In the rows, 128 means zero.
Known rows, with every way that one mark hangs from another
[Z_924 Z_342 Z_385]: [112,137,138,129,132,142,123,171,107,134,133,95,82,148,146,154,138,101,153,110,128,127,138]
[Z_385 [Z_924 Z_587 Z_707]]: [68,135,138,47,97,120,95,184,83,150,117,124,159,135,179,162,153,163,65,141,149,152,144]
[Z_385 [Z_795 Z_373]]: [137,140,129,150,96,109,95,122,112,117,125,132,133,155,102,111,113,93,136,113,106,168,150]
[Z_342 [Z_924 Z_586 Z_587 [Z_707 Z_977]]]: [120,153,123,29,24,131,40,195,92,150,107,128,179,135,213,160,146,110,76,139,117,147,122]
[Z_924 Z_342 [Z_385 Z_795] Z_586]: [126,131,154,126,121,132,72,199,109,135,130,102,86,158,149,144,148,52,168,113,125,158,132]
[Z_924 [Z_385 Z_795] Z_707]: [143,178,118,128,94,136,122,218,105,139,129,139,111,161,135,155,127,110,144,108,135,156,149]
[Z_795 [Z_373 Z_881] Z_385]: [142,137,106,127,85,87,73,93,83,99,120,151,159,176,108,129,81,85,109,123,118,142,167]
[Z_385 [Z_795 [Z_373 Z_881] Z_967]]: [145,175,108,144,53,82,62,104,91,123,127,127,139,191,106,102,135,93,115,115,95,188,143]
[Z_924 Z_586 Z_707]: [116,127,128,88,84,131,84,168,113,154,109,123,144,130,164,140,138,99,113,154,126,158,119]
[Z_924 Z_385]: [129,154,135,140,131,121,142,166,124,122,127,129,113,152,142,146,120,117,140,100,133,114,148]
[Z_924 Z_342 Z_385 Z_586 Z_587 Z_707]: [85,131,162,67,80,135,61,225,90,143,123,92,98,163,201,174,178,93,101,134,135,159,139]
[Z_795 [Z_385 Z_924]]: [106,122,103,75,163,120,102,141,105,126,107,146,172,149,124,136,109,125,124,127,161,100,134]
[Z_385 [Z_795 Z_967] [Z_924 Z_342 Z_586]]: [91,126,120,66,118,123,35,170,95,169,111,84,131,160,153,116,186,84,140,141,129,171,91]
[Z_587 Z_924]: [135,114,127,98,116,142,115,122,125,142,115,122,93,134,127,146,134,97,108,132,121,90,130]
[Z_342 [Z_924 Z_385 Z_586 Z_587]]: [135,146,159,85,98,96,74,191,123,123,112,123,136,161,223,127,151,103,108,86,131,105,148]
[Z_385 Z_795 [Z_924 Z_342 Z_586 Z_587]]: [71,98,177,58,120,118,33,187,83,140,127,94,127,141,174,143,181,96,109,136,143,177,129]
[Z_924 Z_385 Z_707]: [123,167,117,114,97,133,137,197,108,143,120,129,117,153,155,161,121,124,126,115,133,135,145]
[Z_924 Z_342]: [114,110,130,117,128,148,108,135,108,141,134,92,97,123,134,140,145,114,139,137,123,139,118]
[Z_707 [Z_924 Z_342] Z_977]: [114,129,100,88,63,170,54,147,82,134,124,96,142,110,117,188,135,85,117,150,96,152,106]
[Z_342 [Z_924 Z_385 Z_586 [Z_707 Z_977]]]: [138,181,102,60,37,138,72,219,93,161,100,128,165,148,210,172,106,81,123,110,112,135,129]
[Z_342 Z_924]: [159,142,109,108,111,124,113,132,124,144,116,123,140,118,167,109,122,129,131,104,120,107,125]
[Z_385 Z_795 [Z_924 Z_586 Z_587 Z_707]]: [82,128,158,46,87,113,46,214,85,146,111,130,163,144,182,149,164,116,82,142,149,183,136]
[Z_795 [Z_385 [Z_924 Z_342 Z_586 Z_707]]]: [82,103,104,22,117,146,39,188,69,166,93,106,155,146,165,159,137,81,121,163,154,143,115]
[Z_587 [Z_924 Z_342 [Z_385 [Z_795 Z_967]]]]: [137,157,104,98,107,153,83,180,114,153,124,91,44,194,125,143,184,63,147,113,117,110,117]
[Z_342 [Z_924 Z_385 Z_586 Z_707]]: [150,165,116,80,71,123,87,209,107,163,97,120,138,148,219,140,122,92,128,99,123,123,134]

Rows
[101,105,119,59,155,110,66,150,108,130,97,142,182,153,148,132,116,89,121,136,158,112,126] => [Z_795 [Z_385 [Z_924 Z_586]]]
[127,166,104,131,55,82,73,86,91,129,119,117,145,184,127,110,128,108,98,125,96,168,139] => [Z_795 [Z_373 Z_881] Z_967]
[105,169,121,81,53,140,86,217,95,145,112,134,151,160,170,190,109,77,120,136,120,156,131] => [Z_924 Z_385 Z_586 [Z_707 Z_977]]
[96,144,119,84,92,84,36,138,99,151,93,113,173,188,144,96,152,79,121,124,111,175,123] => [Z_385 [Z_795 Z_373 Z_967] [Z_924 Z_586]]
[85,88,120,49,151,131,48,157,89,144,102,106,151,148,152,144,134,72,134,147,154,123,117] => [Z_795 [Z_385 [Z_924 Z_342 Z_586]]]
[114,190,128,90,52,140,91,240,90,118,142,149,134,173,146,192,141,116,102,119,134,171,154] => [Z_924 [Z_385 Z_795] Z_587 [Z_707 Z_977]]
[101,119,163,82,83,126,27,194,93,114,117,87,110,152,179,171,181,69,94,123,117,141,135] => [Z_707 [Z_924 Z_342 Z_385 Z_586 Z_587]]
[44,134,126,16,61,156,63,202,50,162,124,95,153,131,176,206,153,138,74,161,135,176,127] => [Z_385 [Z_924 Z_342 Z_587 [Z_707 Z_977]]]
[108,126,179,105,113,120,57,213,106,114,139,105,86,171,167,150,178,73,132,114,135,162,144] => [Z_924 Z_342 [Z_385 Z_795] Z_586 Z_587]
[109,171,109,110,65,74,53,116,66,141,116,121,165,187,126,115,127,104,102,113,109,191,147] => [Z_385 [Z_795 [Z_373 Z_881] Z_967] Z_924]
[157,187,122,88,70,121,91,232,102,137,126,139,126,163,194,142,152,132,110,86,136,138,155] => [Z_342 [Z_924 [Z_385 Z_795] Z_587 Z_707]]
[78,113,159,73,129,127,70,178,82,137,138,100,116,139,151,149,173,130,109,128,145,165,137] => [Z_385 Z_795 [Z_924 Z_342 Z_587]]
[95,155,121,65,49,144,92,185,93,132,132,137,157,142,151,183,143,143,72,154,128,163,133] => [Z_924 Z_587 [Z_707 Z_977]]
[139,163,98,137,88,105,82,118,119,130,117,124,140,188,101,88,150,102,132,117,101,165,124] => [Z_385 [Z_795 Z_373 Z_967]]
[87,92,173,81,110,126,56,157,109,127,131,92,109,137,173,140,183,98,102,150,129,150,123] => [Z_924 Z_342 Z_586 Z_587]
[51,134,141,13,55,125,45,205,72,151,107,128,191,140,192,190,143,117,60,160,136,172,130] => [Z_385 [Z_924 Z_586 Z_587 [Z_707 Z_977]]]
[102,93,156,71,80,132,14,159,95,122,120,85,127,128,166,156,191,82,82,149,113,153,116] => [Z_707 [Z_924 Z_342 Z_586 Z_587]]
[61,140,100,37,70,169,78,188,53,179,115,93,152,116,157,201,123,118,109,160,126,173,117] => [Z_385 [Z_924 Z_342 [Z_707 Z_977]]]
[113,113,113,61,81,177,89,159,88,177,112,85,68,128,144,175,153,89,107,157,115,124,119] => [Z_587 [Z_924 Z_342 Z_707]]
[103,153,105,55,49,186,90,209,72,169,115,96,74,153,150,225,129,64,115,139,111,123,132] => [Z_587 [Z_924 Z_342 Z_385 [Z_707 Z_977]]]
[102,130,89,47,143,107,53,147,117,141,89,132,188,186,146,110,154,96,120,143,154,107,100] => [Z_795 [Z_385 [Z_924 Z_586]] Z_967]
[91,131,140,108,76,98,47,129,39,143,125,96,129,148,133,149,106,81,119,117,107,206,162] => [Z_385 [Z_795 [Z_373 Z_881]] [Z_924 Z_342]]
[173,161,132,119,104,110,79,195,125,136,114,133,130,155,185,116,125,70,160,76,124,124,139] => [Z_342 [Z_924 [Z_385 Z_795] Z_586]]
[53,123,121,22,61,158,42,196,55,183,103,89,161,121,181,196,130,84,109,170,120,183,109] => [Z_385 [Z_924 Z_342 Z_586 [Z_707 Z_977]]]
[108,97,131,46,71,165,55,168,91,180,101,81,78,133,168,170,160,54,104,167,112,133,111] => [Z_587 [Z_924 Z_342 Z_586 Z_707]]
[107,135,146,98,93,135,63,188,92,109,131,91,100,148,157,178,174,105,96,114,122,132,143] => [Z_707 [Z_924 Z_342 Z_385 Z_587]]
[112,155,107,98,67,164,65,184,79,125,124,95,124,136,131,205,127,75,128,122,102,139,126] => [Z_707 [Z_924 Z_342 Z_385] Z_977]
